What can hang from each mark
Q_611: Q_286
Q_307: Q_41 Q_286
Q_41: Q_307
Q_523: Q_194 Q_205 Q_286
Q_704: Q_194 Q_312
Q_286: Q_307 Q_523 Q_611
Q_205: Q_44 Q_523
Q_999: Q_611
Q_44: Q_205
Q_312: Q_704
Q_194: Q_523 Q_704

Known rows, with every way that one mark hangs from another
(Q_704 Q_194 Q_312): [ 0.17 -0.06  0.39 -0.15 -0.03  0.03 -0.09  0.17  0.12  0.33  0.04 -0.21
 -0.04 -0.04 -0.05 -0.03 -0.17  0.04 -0.05 -0.50 -0.29 -0.12 -0.02]
(Q_704 (Q_194 Q_523) Q_312): [ 0.09 -0.03  0.48 -0.30 -0.10  0.20 -0.15  0.18  0.13  0.39 -0.06 -0.18
  0.13 -0.05 -0.06  0.12 -0.11 -0.14  0.14 -0.61 -0.43  0.02 -0.19]
(Q_312 (Q_704 Q_194)): [-0.05 -0.09  0.12  0.13  0.15 -0.09 -0.16 -0.05 -0.01 -0.07  0.02  0.08
 -0.19  0.00 -0.07  0.16 -0.07  0.34 -0.15 -0.42  0.16 -0.14  0.02]
(Q_194 (Q_523 (Q_205 Q_44) (Q_286 Q_611)) Q_704): [-0.15  0.10  0.15 -0.21  0.10 -0.02  0.11 -0.25  0.11  0.15 -0.23  0.02
  0.43 -0.24 -0.19  0.04 -0.24 -0.03  0.11 -0.61 -0.16 -0.11 -0.47]
(Q_999 (Q_611 (Q_286 (Q_307 Q_41) Q_523))): [ 0.28 -0.10  0.11  0.31 -0.38  0.13  0.05  0.15 -0.27  0.49 -0.07 -0.08
  0.17 -0.01  0.20  0.48  0.14 -0.09 -0.10 -0.32  0.13  0.02 -0.32]
(Q_194 (Q_523 (Q_286 Q_307))): [-0.17 -0.06  0.21 -0.10 -0.29  0.30 -0.04  0.03 -0.08  0.30 -0.04  0.32
  0.29 -0.08 -0.02  0.30 -0.03 -0.16  0.27 -0.18 -0.05  0.09 -0.27]
(Q_312 Q_704): [-0.04 -0.02  0.01  0.06  0.12 -0.03 -0.12 -0.11 -0.08 -0.18 -0.06  0.04
 -0.06  0.03 -0.05  0.08 -0.06  0.26 -0.03 -0.15  0.12 -0.03 -0.10]
(Q_523 (Q_194 Q_704) (Q_205 Q_44) (Q_286 Q_611)): [-0.23  0.11  0.10  0.00  0.32 -0.38  0.33 -0.26 -0.01  0.06 -0.04  0.30
 -0.14 -0.15 -0.10 -0.13 -0.62  0.43 -0.21 -0.60  0.17 -0.53 -0.08]
(Q_44 (Q_205 (Q_523 Q_194 (Q_286 Q_611)))): [ 0.13  0.20  0.16  0.04  0.14 -0.06 -0.03  0.24 -0.08  0.21 -0.17  0.38
 -0.13 -0.21  0.07  0.02 -0.22  0.07 -0.10 -0.09 -0.09 -0.20 -0.25]
(Q_523 (Q_194 Q_704) (Q_205 Q_44) (Q_286 Q_307)): [-0.32 -0.01  0.21  0.06  0.13 -0.31  0.29 -0.23  0.10  0.04  0.11  0.37
 -0.04 -0.15 -0.19 -0.06 -0.61  0.61 -0.26 -0.52  0.26 -0.47 -0.11]
(Q_41 (Q_307 (Q_286 (Q_523 (Q_194 Q_704) (Q_205 Q_44)) Q_611))): [ 0.10 -0.13  0.10  0.12 -0.04 -0.17  0.30 -0.18 -0.14  0.20 -0.12 -0.01
  0.16 -0.46 -0.27  0.32 -0.33  0.08 -0.23 -0.64 -0.14 -0.17 -0.23]
(Q_41 (Q_307 (Q_286 (Q_523 (Q_194 (Q_704 Q_312)) Q_205) Q_611))): [ 0.18 -0.13  0.12  0.06 -0.07 -0.12  0.30 -0.13 -0.21  0.29 -0.11 -0.03
  0.12 -0.48 -0.23  0.30 -0.40 -0.05 -0.22 -0.73 -0.20 -0.11 -0.20]
(Q_286 Q_307 (Q_523 Q_194) Q_611): [ 0.00 -0.29  0.67 -0.18 -0.44  0.67  0.40 -0.14 -0.40  0.26 -0.33  0.15
 -0.08 -0.25  0.46  0.52  0.04 -0.32  0.29 -0.11  0.02 -0.06  0.15]
(Q_307 Q_286): [-0.09 -0.10 -0.21  0.20  0.19 -0.31  0.08  0.13 -0.03  0.26  0.04  0.16
  0.03 -0.10 -0.27  0.10 -0.12  0.03  0.00 -0.19 -0.02  0.12 -0.10]
(Q_611 (Q_286 (Q_307 Q_41) (Q_523 (Q_205 Q_44)))): [-0.08 -0.29  0.30  0.33 -0.26  0.27  0.04  0.16 -0.03  0.33 -0.02  0.07
  0.12 -0.12  0.13  0.47  0.04  0.10  0.06 -0.11  0.09  0.15 -0.34]
(Q_523 (Q_194 (Q_704 Q_312)) (Q_205 Q_44) (Q_286 Q_307)): [-0.23  0.01  0.33 -0.06  0.09 -0.26  0.27 -0.19  0.10  0.11  0.08  0.24
  0.03 -0.15 -0.20 -0.12 -0.69  0.58 -0.20 -0.58  0.09 -0.44 -0.20]
(Q_44 (Q_205 Q_523)): [ 0.21  0.18  0.14  0.03  0.12 -0.01 -0.11  0.25  0.07  0.04 -0.16  0.10
  0.05 -0.18  0.00 -0.02 -0.05  0.06 -0.07  0.06 -0.23  0.00 -0.35]
(Q_611 (Q_286 (Q_307 Q_41))): [-0.09 -0.27  0.08  0.33 -0.26  0.10 -0.04  0.20 -0.06  0.41  0.02  0.04
  0.02 -0.02  0.05  0.35  0.07  0.04 -0.02 -0.14  0.19  0.08 -0.12]
(Q_205 Q_44 (Q_523 (Q_194 Q_704) (Q_286 (Q_307 Q_41) Q_611))): [-0.09  0.02  0.44 -0.11 -0.30  0.13 -0.07  0.16  0.18  0.39 -0.29  0.05
  0.15 -0.19 -0.01  0.18 -0.05  0.47  0.12 -0.22 -0.13 -0.19 -0.43]
(Q_194 (Q_523 Q_286) (Q_704 Q_312)): [-0.05  0.12  0.20 -0.38 -0.08  0.05 -0.14 -0.05  0.08  0.41 -0.21  0.01
  0.45 -0.22 -0.18 -0.02 -0.19 -0.34  0.17 -0.65 -0.25 -0.01 -0.48]
(Q_286 (Q_307 Q_41) (Q_523 Q_194) Q_611): [ 0.04 -0.45  0.70 -0.13 -0.48  0.73  0.41 -0.01 -0.35  0.30 -0.51  0.22
 -0.17 -0.29  0.47  0.71  0.24 -0.36  0.19 -0.13  0.08  0.01 -0.05]
(Q_704 (Q_194 (Q_523 Q_205 (Q_286 Q_307 Q_611))) Q_312): [ 0.08 -0.13  0.57 -0.20 -0.15  0.25  0.05  0.11  0.01  0.46 -0.02 -0.04
  0.12 -0.12 -0.04  0.18 -0.32  0.02  0.12 -0.70 -0.36 -0.05 -0.19]
(Q_704 (Q_194 (Q_523 (Q_205 Q_44) (Q_286 Q_307))) Q_312): [ 0.02 -0.09  0.59 -0.19 -0.13  0.18 -0.03  0.14  0.15  0.39  0.04 -0.07
  0.22 -0.08 -0.14  0.13 -0.31  0.17  0.11 -0.64 -0.39 -0.07 -0.32]
(Q_44 (Q_205 (Q_523 Q_286))): [ 0.18  0.18  0.10  0.11  0.10 -0.06 -0.13  0.29  0.02  0.17 -0.09  0.31
  0.03 -0.21 -0.02 -0.01 -0.14  0.11 -0.09  0.03 -0.14 -0.08 -0.38]

Rows
[ 0.13 -0.16 -0.01  0.22 -0.16 -0.09  0.13 -0.02 -0.15  0.25  0.03  0.10
  0.16 -0.41 -0.25  0.37 -0.18 -0.02 -0.20 -0.42 -0.10  0.00 -0.21] -> (Q_41 (Q_307 (Q_286 Q_523)))
[-0.08 -0.08  0.23  0.05  0.05  0.04  0.04  0.05  0.03  0.27  0.05  0.23
 -0.07 -0.11 -0.01  0.25 -0.18  0.06 -0.02 -0.59 -0.03 -0.11 -0.02] -> (Q_704 (Q_194 (Q_523 Q_205 (Q_286 Q_611))))
[ 0.00  0.12  0.25 -0.50 -0.05  0.12 -0.11 -0.10  0.16  0.24 -0.31 -0.28
  0.48 -0.18 -0.16 -0.02 -0.06 -0.39  0.20 -0.60 -0.38  0.11 -0.44] -> (Q_194 Q_523 (Q_704 Q_312))
[ 0.12 -0.48  0.74 -0.02 -0.41  0.75  0.49 -0.10 -0.18  0.09 -0.48 -0.06
  0.14 -0.29  0.31  0.63  0.20 -0.04  0.22 -0.01 -0.12  0.11 -0.35] -> (Q_286 (Q_307 Q_41) (Q_523 (Q_205 Q_44)) Q_611)
[-0.16 -0.04  0.42 -0.11  0.05 -0.14  0.42 -0.26 -0.05  0.19 -0.07  0.15
  0.01 -0.19 -0.10 -0.06 -0.67  0.46 -0.10 -0.63  0.03 -0.50 -0.13] -> (Q_523 (Q_194 (Q_704 Q_312)) (Q_205 Q_44) (Q_286 Q_307 Q_611))
[ 0.12  0.11  0.26  0.05  0.03  0.02  0.02  0.22 -0.10  0.23 -0.17  0.37
 -0.08 -0.23  0.07  0.09 -0.21  0.09 -0.08 -0.08 -0.08 -0.20 -0.23] -> (Q_44 (Q_205 (Q_523 Q_194 (Q_286 Q_307 Q_611))))
[ 0.10 -0.21  0.60 -0.23 -0.27  0.33 -0.04  0.23  0.01  0.60 -0.15  0.00
  0.11 -0.13 -0.01  0.30 -0.08 -0.15  0.14 -0.66 -0.32 -0.04 -0.27] -> (Q_704 (Q_194 (Q_523 (Q_286 (Q_307 Q_41) Q_611))) Q_312)
[-0.19 -0.11  0.29 -0.04 -0.16  0.25  0.08  0.01  0.08  0.12 -0.10  0.25
  0.34 -0.07 -0.12  0.32 -0.11  0.16  0.19 -0.21 -0.11  0.10 -0.53] -> (Q_194 (Q_523 (Q_205 Q_44) (Q_286 (Q_307 Q_41))))
[ 0.05 -0.45  0.55  0.01 -0.50  0.66  0.17  0.10 -0.10  0.19 -0.30  0.18
  0.07 -0.25  0.27  0.63  0.35 -0.22  0.13  0.08  0.07  0.22 -0.28] -> (Q_286 (Q_307 Q_41) Q_523)
[ 0.01  0.13  0.23 -0.43  0.09  0.04  0.02 -0.17  0.20  0.07 -0.25 -0.29
  0.43 -0.19 -0.20 -0.06 -0.27 -0.19  0.12 -0.68 -0.39  0.15 -0.46] -> (Q_194 (Q_523 Q_205) (Q_704 Q_312))
[-0.14 -0.20  0.31  0.12  0.03  0.08 -0.10 -0.02  0.06  0.00 -0.08  0.19
 -0.01 -0.05 -0.14  0.37 -0.06  0.45 -0.07 -0.51  0.11 -0.09 -0.31] -> (Q_312 (Q_704 (Q_194 (Q_523 (Q_205 Q_44) (Q_286 (Q_307 Q_41))))))
[ 0.21  0.16  0.15  0.09  0.08  0.01 -0.05  0.25 -0.05  0.21 -0.16  0.26
  0.02 -0.23  0.03  0.01 -0.13  0.05 -0.05  0.01 -0.17 -0.11 -0.34] -> (Q_44 (Q_205 (Q_523 (Q_286 Q_611))))
[-0.16 -0.14  0.23 -0.08 -0.31  0.33 -0.03  0.09 -0.05  0.32 -0.14  0.35
  0.25 -0.09 -0.01  0.39  0.07 -0.18  0.23 -0.19 -0.01  0.13 -0.36] -> (Q_194 (Q_523 (Q_286 (Q_307 Q_41))))
[-0.10 -0.07  0.18  0.02  0.11  0.03 -0.20 -0.04  0.00 -0.02 -0.06  0.10
 -0.07 -0.01 -0.07  0.26 -0.03  0.22 -0.02 -0.49  0.06 -0.04 -0.10] -> (Q_312 (Q_704 (Q_194 Q_523)))
[-0.01 -0.17  0.09  0.15  0.16 -0.01  0.31  0.02 -0.15  0.24 -0.15  0.09
  0.11 -0.23 -0.09  0.28 -0.14 -0.03  0.17 -0.21 -0.19  0.13 -0.24] -> (Q_307 (Q_286 (Q_523 (Q_205 Q_44)) Q_611))
[-0.07 -0.04  0.41 -0.32 -0.12  0.13  0.06 -0.10  0.21  0.26 -0.27 -0.09
  0.56 -0.25 -0.27  0.09 -0.24  0.03  0.12 -0.66 -0.30  0.01 -0.72] -> (Q_194 (Q_523 (Q_205 Q_44) (Q_286 (Q_307 Q_41))) (Q_704 Q_312))
[ 0.10  0.08  0.21  0.05  0.07 -0.07 -0.04  0.26  0.04  0.22 -0.23  0.40
 -0.08 -0.28 -0.02  0.10 -0.13  0.10 -0.22 -0.19  0.01 -0.18 -0.38] -> (Q_44 (Q_205 (Q_523 (Q_194 Q_704) (Q_286 (Q_307 Q_41)))))
[ 0.12 -0.17  0.05  0.19 -0.08 -0.10  0.31 -0.11 -0.25  0.22 -0.05  0.11
  0.03 -0.42 -0.17  0.39 -0.34  0.01 -0.21 -0.56 -0.10 -0.08 -0.11] -> (Q_41 (Q_307 (Q_286 (Q_523 Q_194 Q_205) Q_611)))
[-0.04  0.21  0.37 -0.22 -0.15  0.01 -0.16  0.15  0.18  0.39 -0.21 -0.05
  0.19 -0.14 -0.04 -0.06 -0.22  0.42  0.18 -0.28 -0.30 -0.21 -0.43] -> (Q_205 Q_44 (Q_523 (Q_194 (Q_704 Q_312)) (Q_286 Q_611)))
[-0.03  0.14  0.31 -0.46  0.09  0.04  0.00 -0.19  0.29  0.03 -0.28 -0.39
  0.57 -0.16 -0.27 -0.10 -0.23 -0.05  0.16 -0.62 -0.48  0.08 -0.61] -> (Q_194 (Q_523 (Q_205 Q_44)) (Q_704 Q_312))
[-0.09  0.12  0.12 -0.29  0.15 -0.23  0.03 -0.09  0.05  0.11 -0.12  0.02
 -0.15 -0.08 -0.04 -0.14 -0.29 -0.06 -0.15 -0.52  0.03 -0.24  0.06] -> (Q_523 (Q_194 (Q_704 Q_312)))
[-0.13 -0.12  0.36  0.13 -0.17  0.13  0.05  0.03 -0.03  0.37  0.04  0.00
  0.12 -0.13  0.10  0.26 -0.26  0.09  0.06 -0.35  0.02 -0.02 -0.19] -> (Q_611 (Q_286 Q_307 (Q_523 (Q_194 (Q_704 Q_312)) (Q_205 Q_44))))
[-0.08 -0.23  0.29  0.11  0.01  0.14 -0.01 -0.04 -0.08  0.06 -0.14  0.22
 -0.11 -0.09 -0.04  0.42 -0.08  0.29 -0.05 -0.57  0.14 -0.06 -0.18] -> (Q_312 (Q_704 (Q_194 (Q_523 Q_205 (Q_286 (Q_307 Q_41) Q_611)))))
[-0.14 -0.27  0.28  0.25 -0.30  0.26 -0.02  0.21 -0.14  0.48 -0.05  0.27
 -0.10 -0.12  0.24  0.53  0.06 -0.13  0.03 -0.20  0.24  0.08 -0.13] -> (Q_611 (Q_286 (Q_307 Q_41) (Q_523 Q_194)))
[-0.14  0.07  0.19 -0.18  0.04  0.16  0.02 -0.07  0.16 -0.12 -0.12 -0.06
  0.35  0.01 -0.12  0.13 -0.09  0.09  0.22 -0.18 -0.29  0.17 -0.42] -> (Q_194 (Q_523 (Q_205 Q_44)))
[ 0.19 -0.06  0.17  0.29 -0.27  0.04  0.11  0.10 -0.19  0.39 -0.07 -0.07
  0.14  0.03  0.15  0.45  0.00  0.12 -0.15 -0.39  0.11 -0.07 -0.37] -> (Q_999 (Q_611 (Q_286 (Q_307 Q_41) (Q_523 Q_194 (Q_205 Q_44)))))
